Each row was made from one small tree. The marks that hang from a mark follow it in brackets, in alphabetical order. Every link used is in the known rows. Write each row's tree.
Known rows
pugiz(levom): [ -9.1  -2.4   9.5 -21.7   9.0  -6.4   0.5   3.3  -3.2   2.4 -21.3  -5.7
   1.6  -7.3   2.0   6.7  11.2  -5.8  -3.9]
sumip(mapor(nonedur) tadur): [ -8.3   2.3   0.1  16.7   1.6   6.1 -30.6  -8.6  13.1   5.5 -15.0 -19.3
  -6.2  -4.4 -20.3  -1.1  -8.7  12.1 -11.6]
pugiz(mapor(nonedur) mosi(tadur)): [  2.1  -4.9   1.6  28.6  -5.8  20.0   4.3  15.3 -21.2  13.6   9.2   7.7
  14.1  -4.0   2.3  -8.4  -0.8  15.9 -38.4]
levom(pugiz(mapor)): [11.3 -4.5 -3.3 -5.2  4.5 -5.5  3.9 -4.5 -2.1  2.8  1.9 12.8  0.5 -8.0
  3.2 -3.7  0.5 -8.8 23.0]
sumip(mapor(nonedur(levom) pugiz) tadur(mosi)): [ -2.9  11.6  -6.4  22.5   2.0   0.5 -20.6 -16.6  49.9  11.5 -12.7 -18.6
 -12.0   6.2 -19.8  -1.9 -21.9  12.8   5.7]
sumip(mapor tadur): [ -9.2   6.3  -1.4   6.0   0.9  -7.2 -24.8  -4.2  25.8  17.2  -7.6 -21.8
  -9.5   0.3 -24.2   5.1  -0.7   7.5  -2.7]
mapor(nonedur sumip): [  4.1 -19.7   7.0   9.3   1.3  10.1   3.4  -1.1 -27.8  -3.6   0.4 -19.1
   3.5   4.1  -7.9 -10.1   9.2  11.0 -19.5]
pugiz(levom(nonedur(mapor(sumip(tadur)))) mosi): [-16.1  -2.1  12.4 -17.1   8.1 -10.3   5.6  15.7 -25.4   9.3  -2.4  -7.9
   4.8  -8.8   1.5  11.0  15.3  -9.8  -6.6]
nonedur(levom(pugiz) mosi): [  7.8  -0.7 -14.8 -21.3   5.2 -10.2  -9.0 -23.5  42.5 -21.8 -14.8  22.5
  -1.8  -0.9  -0.8   4.2  -8.2 -24.2  34.6]
nonedur(levom(pugiz) mapor(sumip(tadur)) mosi): [  7.4  -5.8  -2.8 -26.3 -12.6 -20.0   9.9 -11.9  15.9 -24.2  -6.7  22.1
  -1.7   6.5  -4.4   9.2  -9.1  -7.2  53.7]
tadur(mosi): [ 10.9  -0.5  -1.5   4.5   4.5   6.1   9.8  -4.0   4.6  26.8 -23.8  -4.5
  -6.9  20.0  -6.3   3.7  17.5  -2.7   9.5]
mapor(nonedur pugiz sumip(tadur(mosi))): [ -2.4   1.0   2.1  30.4  -1.8  -0.6  -3.6   0.0 -29.6  -1.1  17.4 -22.9
  -1.5   4.5  -3.4  -7.7 -10.1  29.6  -2.3]
levom(nonedur): [ -2.3  10.9   0.8  -4.7   9.0  -5.9  -3.2  14.4 -26.6  10.2   4.3  -6.7
  -7.1   2.2  16.4   4.2  18.4 -18.6  -6.3]
nonedur(mapor mosi): [ -3.6  11.8  -1.9 -15.9 -18.4  15.3  11.0   4.6 -28.2  -7.3  -2.2  25.3
  -1.9   9.4  12.6  15.4  11.2  -0.5  11.8]
nonedur(levom mapor(pugiz) mosi): [ -0.9  20.9  -4.2 -18.0 -15.9  -1.3  10.4  -4.5  41.1 -25.7   9.9  25.7
  -5.1  10.1  14.9  10.5 -13.4  -3.5  19.0]
pugiz(levom(nonedur)): [-11.5   5.0   6.2 -23.0  12.7 -10.3   1.0  11.8 -25.3   7.4 -15.6  -6.1
  -1.9  -8.9  13.4   8.7  15.2 -17.9  -0.5]
levom(nonedur(mapor mosi)): [ -5.8  19.0  -5.1 -14.4  -6.7   4.6   7.3  15.6 -50.0   3.0   5.6  15.5
  -6.9   5.6  25.4  14.1  17.7 -18.4   9.3]
mapor(nonedur(levom) sumip(tadur(mosi))): [ 11.7 -16.3   3.8  19.0   2.6  -6.5  -5.3 -11.0   3.7  -8.9 -18.0 -20.1
   0.8   7.7 -16.9 -10.5  -8.1  14.4   7.4]
sumip(tadur): [ -3.4   7.8   6.6  13.7   2.1 -14.1 -25.2   4.8 -12.1  -5.4  -7.5 -10.5
  -1.8  -3.6  -3.8   3.8   0.0  14.4   5.7]
pugiz(levom mapor): [ -1.3   9.7  -2.8  -7.0  -3.1   3.3  14.1   9.5 -12.4   9.0  -4.7   4.0
   4.6 -13.2   9.8   1.0   3.4   1.2  -2.6]
mapor(nonedur(levom mosi(tadur)) pugiz): [ -6.1  10.3  -3.9  11.7  -2.4   7.2 -12.7  -4.2  10.5 -24.7   6.4  11.7
   2.0  -0.4  16.0  -3.4 -22.3   8.6 -13.1]
mosi(tadur): [ -4.3 -10.8  15.2  -3.0   0.1 -12.6  -0.4  21.1 -22.2  18.4 -12.3  -2.1
   2.5  12.0  -0.1   5.0  14.6   8.1 -16.0]

Which tree is each row?
[-21.1   9.8   8.9  -6.5   9.3 -13.3   0.3  20.5  -8.5  12.7  19.6  -6.7
   2.1  -4.6  12.9   7.6   3.6  -0.6 -21.3] -> mapor(pugiz(levom(nonedur) mosi(tadur)))
[  2.2   8.3  16.4 -11.1  -4.3 -11.0  12.0   1.1  72.1 -18.7  12.6   6.3
  -2.9  10.5   4.6   1.7 -12.0   1.3  -1.3] -> nonedur(levom mapor(pugiz(mosi)))
[ 12.3  -7.0  -1.9   2.2   5.0   3.6   0.1  -7.6 -10.9  -5.2  -3.4  14.5
   2.8 -11.7   6.1  -8.0  -4.9  -5.5  17.0] -> levom(pugiz(mapor(nonedur)))
[ -0.3   5.9  -5.0 -27.4   1.7  -7.3   6.2   4.3 -50.3  -2.0  -1.2  27.9
  -6.3  -2.7  23.3  13.1  11.6 -31.5  41.2] -> levom(nonedur(mapor mosi) pugiz)
[  7.5   6.5  -6.9  17.3 -11.8  -2.9   9.8  11.9 -22.4  12.7  22.2 -10.0
   1.3  -0.4  -3.6  -5.1   4.2  17.4   0.9] -> pugiz(mapor(sumip(tadur)))
[  6.3 -25.9  -2.4  -5.2   0.0  -3.1   2.1 -10.4 -14.6 -13.7 -11.5   3.3
   6.2   4.3  -8.3  -6.2  -4.2  -0.7   8.1] -> mapor(nonedur(levom(pugiz) mosi(tadur)) sumip)
[ -4.1  -5.4  -7.6  -4.8  -0.3  14.6  -9.8 -13.4  39.7   8.4 -17.6  -3.9
  -4.9   6.2 -15.9  -0.6  -3.5  -7.2 -18.3] -> sumip(mapor(nonedur(levom mosi(tadur))))
[  5.1  10.1  -2.8 -22.4 -14.6   2.1   9.6  -7.1  34.4 -23.5 -10.4  27.0
  -3.0  11.3   8.2  10.8  -4.4  -9.6  21.7] -> nonedur(levom mapor mosi)
[  8.0 -19.2  10.9   3.6  12.2   0.6 -13.4 -12.1  25.0 -20.3 -23.1   5.4
   6.2  -4.0  -2.2 -10.1 -11.9  -4.5  -8.1] -> mapor(nonedur(levom(pugiz(mosi(tadur)))))
[ -5.3   6.5  16.5  -1.7 -14.2 -13.0  14.9  16.5 -14.6  -1.6  25.3  -7.9
  -4.4  11.0   3.0   6.1   2.6  22.3   6.5] -> nonedur(mapor(pugiz sumip(tadur)))
[ -4.3  -4.0   5.1  15.7  -0.3   6.0   4.2   2.7 -17.8  -7.1  29.9 -20.7
   0.4   2.5   2.1 -10.6  -3.8  20.0 -22.7] -> mapor(nonedur pugiz sumip)
[ -7.4   2.3  -1.9   4.2   6.6  13.2 -10.6 -15.1  74.8   5.4   9.9 -16.5
  -5.8   1.8 -16.6  -6.4 -12.2  -2.1 -32.0] -> sumip(mapor(nonedur(levom) pugiz(mosi)))
[  4.8   0.2  -6.1   5.2   1.8  17.6 -15.4 -16.7  13.0 -28.4 -18.9  11.0
   2.7  -2.5   6.1  -4.9 -10.5  -4.5  -7.0] -> mapor(nonedur(levom mosi))
[  4.4  -8.6   2.0   8.6  -1.4 -14.8   3.6   3.6 -21.2  19.1  -1.0 -24.6
  -3.4  13.6 -18.9   1.4  14.5  14.5  13.4] -> mapor(sumip(tadur(mosi)))
[  7.6 -23.3   2.7   4.7   4.0  -2.6   8.4   1.4 -21.1  10.2   6.3   7.7
  10.2  -6.4  -7.2  -7.9   1.2   0.4   3.7] -> levom(pugiz(mapor(nonedur sumip) mosi(tadur)))
[-12.2  10.9 -12.0   3.0  -1.9  23.2 -10.4 -11.6  25.0   8.3  10.3  -7.7
  -8.0   1.5  -6.4   0.2  -5.6   0.5 -23.0] -> sumip(mapor(nonedur(mosi) pugiz))
[  0.2  -5.8   1.0 -13.4  21.0 -13.7  -5.9   1.7 -17.1   8.3   4.6   5.3
  -1.8  -8.3   7.6   2.8  13.4 -32.2  14.6] -> levom(nonedur pugiz(mosi))
[ -4.8   6.4  -7.6   1.7  -8.2  18.2   8.1   7.9 -46.0   0.2 -13.9  17.2
  10.1 -16.6  16.5   0.2  -4.3   6.0  -7.7] -> pugiz(levom mapor(nonedur(mosi(tadur))))
[  8.0 -12.3  -2.6   3.5   4.8 -10.0   3.1  -3.6  -4.0   8.1  14.6   2.8
   5.6  -9.3 -11.2  -4.6   1.6  -1.9  18.4] -> levom(pugiz(mapor(sumip(tadur)) mosi))
[  9.7   2.5  -5.4  25.7  -0.8  22.3   1.0  -3.7  27.7  -5.1  11.3   5.1
  10.2  -8.7  -0.1 -13.2  -9.7   4.7 -29.1] -> pugiz(mapor(nonedur(levom)) mosi)
[ 12.7 -27.3   7.1  -2.0   8.2  -6.3   2.3 -15.1  14.6 -16.7  -8.6 -12.0
   3.1   1.4 -12.1 -14.0  -5.1  -1.5   3.0] -> mapor(nonedur(levom(pugiz)) sumip)
[ 13.8   7.2  -5.4  20.0  -5.2  15.9   3.0  -2.0  13.0  -9.7   1.4   6.4
   3.6  -5.7   9.1 -12.8 -10.9   6.1 -13.1] -> pugiz(mapor(nonedur(levom)))
[ 15.9  -7.0  -0.8  -6.7   6.0 -25.5  -1.1 -12.2  51.1 -12.8  -4.2   1.8
  -1.0  -2.6  -8.6  -7.1 -12.8  -8.2  28.9] -> nonedur(levom(pugiz(mapor(sumip(tadur)))))
[ -3.2  -9.6  -1.8   7.6  -1.0  17.3  16.9   5.3 -20.3   8.5   8.0  -6.1
  15.1 -16.5  -4.8  -7.4   2.5   8.1 -25.4] -> pugiz(levom mapor(nonedur sumip) mosi)
[ -8.4  13.2  -0.4 -14.8  -8.6  -1.4   9.4  24.6 -62.9  10.1   1.0  17.7
  -4.6   9.5  25.5  16.0  18.9 -14.1   5.6] -> levom(nonedur(mapor mosi(tadur)))
[  3.6   1.3  -6.5  23.8  -7.6   3.5   7.8   9.8  -7.4  17.1  31.5 -11.2
   8.1  -3.3 -12.8  -5.6   5.9  16.1 -15.8] -> pugiz(mapor(sumip(tadur)) mosi)
[-18.4  15.8 -10.2 -17.1   2.4   3.3  -1.7  -1.8  27.7  23.0  11.5 -12.6
 -11.5   0.8  -5.2   8.8   4.1 -11.9 -11.8] -> sumip(mapor(pugiz(levom(nonedur(mosi)))))
